Every row comes from one small tree of marks. Brackets hold a mark, then the marks that hang from it, in the order of their numbers. Every link used is in the known rows. Which tree was each row made from?
Known rows
(K_388 K_64 (K_442 K_919)): [-34.4 -12.6 -29.6  60.7  13.7  66.2  11.5  12.7   1.7 -21.6   3.7 -10.8
   1.9   8.5  -3.9 -17.3 -53.9 -32.5  81.0   4.5 -39.9  20.0]
(K_442 K_64 (K_919 (K_563 (K_315 K_394)))): [ 26.1  -2.9 -19.6 -22.1  -2.9  11.3  23.9  -7.3  11.6   7.4  -6.8 -28.9
  24.9  29.4 -11.4  30.3 -69.5 -26.0  23.2  18.1 -16.6  -6.6]
(K_394 (K_315 (K_563 K_64 (K_442 K_919)))): [  6.7 -26.6  -7.2  26.9 -28.5  48.2   5.7 -11.6  13.0 -19.1   7.0 -31.9
   1.3   5.9  15.3 -25.5 -51.4  23.5  36.4   0.7 -43.1  24.5]
(K_563 K_64 K_315 K_394 K_442): [ 12.1 -52.0 -21.8   2.5  13.1   8.9   0.5  40.5 -65.9 -55.3  69.9  -7.7
 -15.2   8.1   2.7 -26.4  22.8   3.7 -22.8  25.2  -2.6 -27.8]
(K_315 (K_563 K_64 (K_442 K_919))): [ 14.2 -23.2  -8.5  13.0 -12.1  29.4  39.1   2.0  -5.8 -17.9  20.8 -15.8
   3.4   8.6  -3.4   3.4 -39.0   7.1  25.4  10.9 -12.8  13.8]
(K_442 K_64 K_388 (K_919 (K_563 K_315 K_394))): [ 44.6 -28.4 -11.8 -19.4  -7.2  26.0   3.5  19.6  16.4  42.2 -25.5 -36.4
  41.5  40.8  29.8  -7.0 -37.7 -44.9  22.2  23.8 -10.0   6.0]
(K_563 K_394): [-12.6 -17.9  -5.4  48.9  -8.6  34.9  40.0  22.2 -27.9  12.7  26.3 -18.0
   7.5  14.8 -12.5 -36.8 -36.4 -21.8  24.3   6.4  17.0   5.6]
(K_919 K_442 (K_563 K_64 K_315)): [ 44.4  -5.8  -8.5 -29.3  13.6  36.6  19.2 -16.1 -10.4   3.7  43.8 -20.5
  30.0  -8.9 -17.5  25.2 -42.8 -18.5  10.9  17.3  14.5  -1.8]
(K_919 (K_442 K_64) K_563): [ 17.9   6.2   3.6 -36.6   4.1  35.2  32.4  -8.4   2.8  23.1   4.2 -23.2
  28.7   6.1 -35.1  44.1 -84.9 -50.1  24.3 -10.8  14.2  -3.3]
(K_394 K_315 (K_563 K_64 (K_442 K_919))): [ 22.7 -31.3  -5.6  -6.3  -4.9  49.4  -2.2  -4.9   8.9 -25.0   6.1 -22.5
 -25.2  24.0  46.9  33.0 -16.9  24.1  22.9  12.2 -56.2  12.7]
(K_919 K_563): [  4.9   6.2   4.4  -5.8  16.7  25.3  43.1 -17.6   4.0  27.5   4.9 -20.0
   7.6   3.5 -22.1   5.6 -76.5 -16.6  40.8  22.8  17.4  11.4]
(K_394 (K_315 (K_563 K_64))): [ 15.0 -23.9  -4.8  44.7 -29.4  50.8  25.5 -22.4  16.9  -6.3   4.2 -31.3
   8.4  -0.5  13.7 -24.1 -62.3  13.9  51.3  -1.8 -23.7  29.5]
(K_388 (K_442 K_919)): [-27.6 -25.4 -16.6  38.2   4.3  60.7  -5.4  20.0  -3.3  -9.6  -3.1 -29.3
  -8.2  29.3 -22.5  18.4 -52.3  -3.8  61.4   4.8 -18.8  27.5]
(K_563 K_64 (K_315 K_394) (K_442 K_919)): [ 13.0 -38.0 -30.3  -5.5  -1.3   2.7 -14.5   8.4 -28.1 -66.3  58.5 -16.9
   7.8  34.5  -1.7  19.4  -3.4  23.0 -13.4  24.8 -27.6 -10.5]
(K_442 K_64 K_388 (K_919 (K_563 K_394))): [ 36.9 -19.3  -8.8 -13.3  -8.3  25.0   8.7  22.4  20.8  46.5 -28.7 -40.3
  38.8  43.9  24.9  -5.1 -48.9 -54.4  25.1  16.2 -12.4  15.7]
(K_315 (K_563 K_64 K_394 (K_442 K_388 K_919))): [ 27.1 -42.5 -10.1  12.2 -20.7  31.7  23.1  20.8 -11.8 -15.6  20.3 -18.9
  14.2  15.1  15.7 -23.3  -6.9  -5.7   8.4  14.3  -7.4  19.1]
(K_919 (K_442 K_388)): [ -5.0 -13.9   8.1  33.9 -17.6  69.3  17.4  14.3  11.2  49.8   6.4 -28.0
  45.9  30.1  -0.7   7.7 -57.5 -34.0  39.3 -21.3  14.9  23.1]
(K_315 (K_563 K_394 K_442)): [ -5.5 -33.9   0.6  10.9 -19.7  38.1  41.8  10.7 -17.1 -12.5  11.7  -6.3
  -0.7   5.1 -14.3 -17.6 -32.5   0.7  19.6   0.3  10.6   4.8]
(K_563 K_64 (K_394 K_315) (K_442 K_919)): [  6.0 -35.7 -24.2  14.9 -10.6  20.4 -26.3  34.5 -39.2 -51.6  54.1 -34.5
 -13.3  16.6  15.1 -49.6   1.3   6.9 -13.8  16.2 -53.5   4.2]
(K_919 K_64 (K_563 K_442)): [ -4.8  20.3   6.7 -60.0  26.9  16.4   9.3  -5.6  10.8   4.8   9.6 -18.2
 -15.4 -18.0 -23.8  17.8 -77.3 -17.3  -4.3  17.2   6.6 -13.1]
(K_563 (K_394 K_315) (K_442 K_64 K_388 K_919)): [ -8.3 -47.4  -9.4  -1.8 -24.3  36.6 -37.2  47.3 -10.6 -10.2  -5.1 -36.9
   2.9  42.5  27.8 -43.6 -18.2 -18.2   0.8  -4.7 -45.6   2.9]
(K_563 (K_315 K_394) (K_442 K_64 K_388 K_919)): [  0.4 -48.6 -16.6 -24.1 -14.5  20.7 -24.2  19.9   0.1 -25.0  -0.7 -19.7
  25.6  59.5  10.8  26.0 -22.1  -2.5   1.3   3.7 -19.8 -13.3]
(K_919 K_64 (K_563 K_394 K_442)): [  2.3  10.2   0.8 -59.7  20.2  14.0   3.4   6.9  -3.8  -5.8  20.5 -17.0
 -15.6 -21.3 -21.9  -4.6 -53.4 -23.8 -22.8  19.5   9.9 -16.6]
(K_315 (K_563 K_64 K_394 K_442)): [ 14.7 -37.1  -7.7  13.2 -13.5  23.4  41.5  13.8 -26.8 -30.4  32.5  -9.7
  -3.4   0.3  -7.1 -12.4 -17.3  -3.3   9.4   6.3   5.3   6.1]

Which tree is each row?
[  1.8 -18.1   1.2 -24.8  17.0  24.4  11.8  10.8 -10.4   3.7  11.3 -12.7
   7.1   7.7   1.4 -30.6 -33.8 -31.3  13.8  23.3   4.2   2.6]	(K_919 (K_563 K_394 (K_442 (K_388 K_64))))
[-24.4 -12.3 -11.2  -3.1  -4.1  28.4  -7.1  41.0 -27.1 -13.2  32.1 -20.5
 -11.5  13.2  -9.0 -35.1 -23.2  -7.7 -15.7  10.2 -20.0 -11.8]	(K_563 K_394 (K_442 (K_919 K_64)))
[ 25.2   8.0  -1.5 -10.1  -1.6  43.3  -5.0   2.6  46.7  62.3 -17.2 -41.6
  38.9  19.0  28.0 -14.3 -59.5 -26.4  24.6  29.0  -9.7  28.5]	(K_442 K_388 (K_919 K_64 K_563))
[  8.3 -27.8  -2.1  15.1  -7.3  26.4  47.1   1.9 -11.2 -21.5  21.4 -10.1
  -1.5   4.2  -9.3  12.7 -42.4   3.0  26.1   4.6   2.6  10.0]	(K_315 (K_563 K_64 K_442))
[ 33.2  -7.7  -8.3  -3.7  17.6   6.3  36.1  -2.5 -22.0  -1.8  36.4 -22.2
   5.6  -3.7 -13.1 -13.3 -37.1 -28.2  11.6  33.4  15.4   9.7]	(K_919 (K_563 K_64 K_394))
[ 22.9 -40.4   1.5 -30.9   9.0  47.1  21.9  14.7   6.7  13.1 -19.6  -2.4
  -8.7  43.3  41.6  60.4 -10.9  -1.8  22.1  16.5 -11.3 -12.9]	(K_394 (K_563 K_315 (K_442 K_64 K_388 K_919)))
[ 12.3 -44.2 -18.1  14.1  -1.7  16.7 -15.8  54.3 -37.7 -21.3  46.0 -29.5
   6.1  35.0  24.3 -38.4  16.0 -18.1 -14.6  21.7 -25.5   9.9]	(K_563 K_64 K_394 (K_442 K_388 K_919))
[  5.0 -33.5   6.2 -18.1  15.5  48.6  35.9   3.0  -9.4  -0.8   1.9   7.3
 -23.5  24.7  20.7  57.3 -14.1  16.1  24.2  16.8   3.4 -16.9]	(K_394 (K_563 K_315 K_442))
[ -3.4 -12.5  10.2 -31.0  19.5  25.6  12.5   0.6   1.6  18.4  -2.5 -19.8
   2.3  18.3  -7.9   3.5 -58.7 -13.7  24.7  21.0   8.5   9.6]	(K_919 (K_563 (K_442 K_388)))
[-21.4 -28.0 -19.8  21.9   4.1  46.8   0.3  26.1  -7.1 -14.7 -16.3 -30.0
 -11.2  35.7 -25.4  40.1 -62.9 -24.7  58.7  -5.8 -22.3  13.7]	(K_388 (K_442 K_64 K_919))
[ 11.9 -28.5   5.9 -17.0 -13.1  68.7 -16.6  -1.9  37.1   7.3 -25.7 -23.8
 -12.9  28.9  57.2  23.0 -27.6  19.9  25.9   6.0 -48.3  16.2]	(K_394 K_315 (K_563 (K_442 K_388 (K_919 K_64))))
[ 17.2 -16.3   2.4 -29.4  25.2  11.3  11.3   3.3  -8.3  -0.5  18.8 -23.0
   0.6  13.0  -0.2  11.4 -42.4 -19.2  14.0  28.2   2.5  10.2]	(K_919 (K_563 K_64 (K_442 K_388)))
[ 28.5 -32.1 -25.2  31.6  -4.1   7.6  26.7 -11.3 -18.7 -40.7  53.3 -15.7
  23.9  22.5  -5.5  20.1 -21.3   3.6  13.5  18.3   9.7  -0.3]	(K_563 K_64 (K_315 K_394))
[ -7.0 -55.8  -7.3 -22.3  -8.9  18.5 -11.9  18.3  -9.3 -30.9  -0.9 -11.4
  16.2  55.1   2.5  34.1 -25.8  -9.2   4.6  -5.6   1.1 -18.9]	(K_563 (K_315 K_394) (K_442 K_64 K_388))
[-25.3 -13.6 -17.1  24.8   5.7  58.2 -12.5  19.8   5.6  -9.4  -3.5 -30.0
 -12.1  17.2 -22.4  21.8 -57.5  -7.0  50.2   3.9 -18.2  21.2]	(K_388 (K_442 (K_919 K_64)))
[-14.4 -14.6 -30.8  28.9  23.5  59.3   4.7   0.3   4.7 -25.2   3.7  -7.8
   2.9  -1.5  -2.7 -11.8 -48.5 -26.2  73.9  20.0 -34.7  14.6]	(K_388 K_64 (K_442 (K_919 (K_563 K_315))))
[ -4.5 -34.3 -13.9 -22.6 -12.9  31.8 -35.4  12.7  12.6 -21.2  12.5 -19.8
  24.8  40.4  14.3   7.5 -15.9  14.9  -8.8  14.5 -16.7  -6.8]	(K_563 (K_315 K_394) (K_442 K_388 (K_919 K_64)))
[ -7.6 -28.8   1.3  17.0 -30.6  51.5  14.7 -10.7  15.2 -11.2 -13.9 -27.0
  -2.5   7.7   5.4 -14.8 -70.1  13.1  45.2 -13.5 -30.2  13.9]	(K_394 (K_315 (K_563 (K_442 K_64))))
[ 33.3  -1.3  -5.8  -9.0 -12.3  45.7 -20.1   6.2  43.0  49.8 -13.3 -46.0
  36.3  14.9  36.3 -40.0 -43.8 -21.6  13.3  28.3 -20.5  28.8]	(K_442 K_388 (K_919 K_64 (K_563 (K_394 K_315))))
[  0.7 -42.9   3.8  11.7 -23.0  43.1  30.4  16.7  -6.0   0.9  -0.6 -10.1
  10.3  15.2   3.5 -21.8 -24.0  -7.5  21.4   0.5  13.1  14.2]	(K_315 (K_563 K_394 (K_442 K_388)))
[ 34.9 -27.3  -1.4  22.3  -6.5  50.8  26.8 -19.0  16.3  -6.4   1.9 -20.3
 -13.7  15.0  43.3  32.9 -30.6  10.4  42.3   8.6 -30.4  20.2]	(K_394 K_315 (K_563 K_64))
[  0.9 -14.2   0.1 -41.7  17.1   9.1  20.5  12.3 -24.5  -8.2  10.0 -15.1
 -10.6  10.0 -24.3   2.5 -48.5 -30.0   4.2  15.4   7.4 -12.7]	(K_919 (K_563 K_394 (K_442 K_64)))
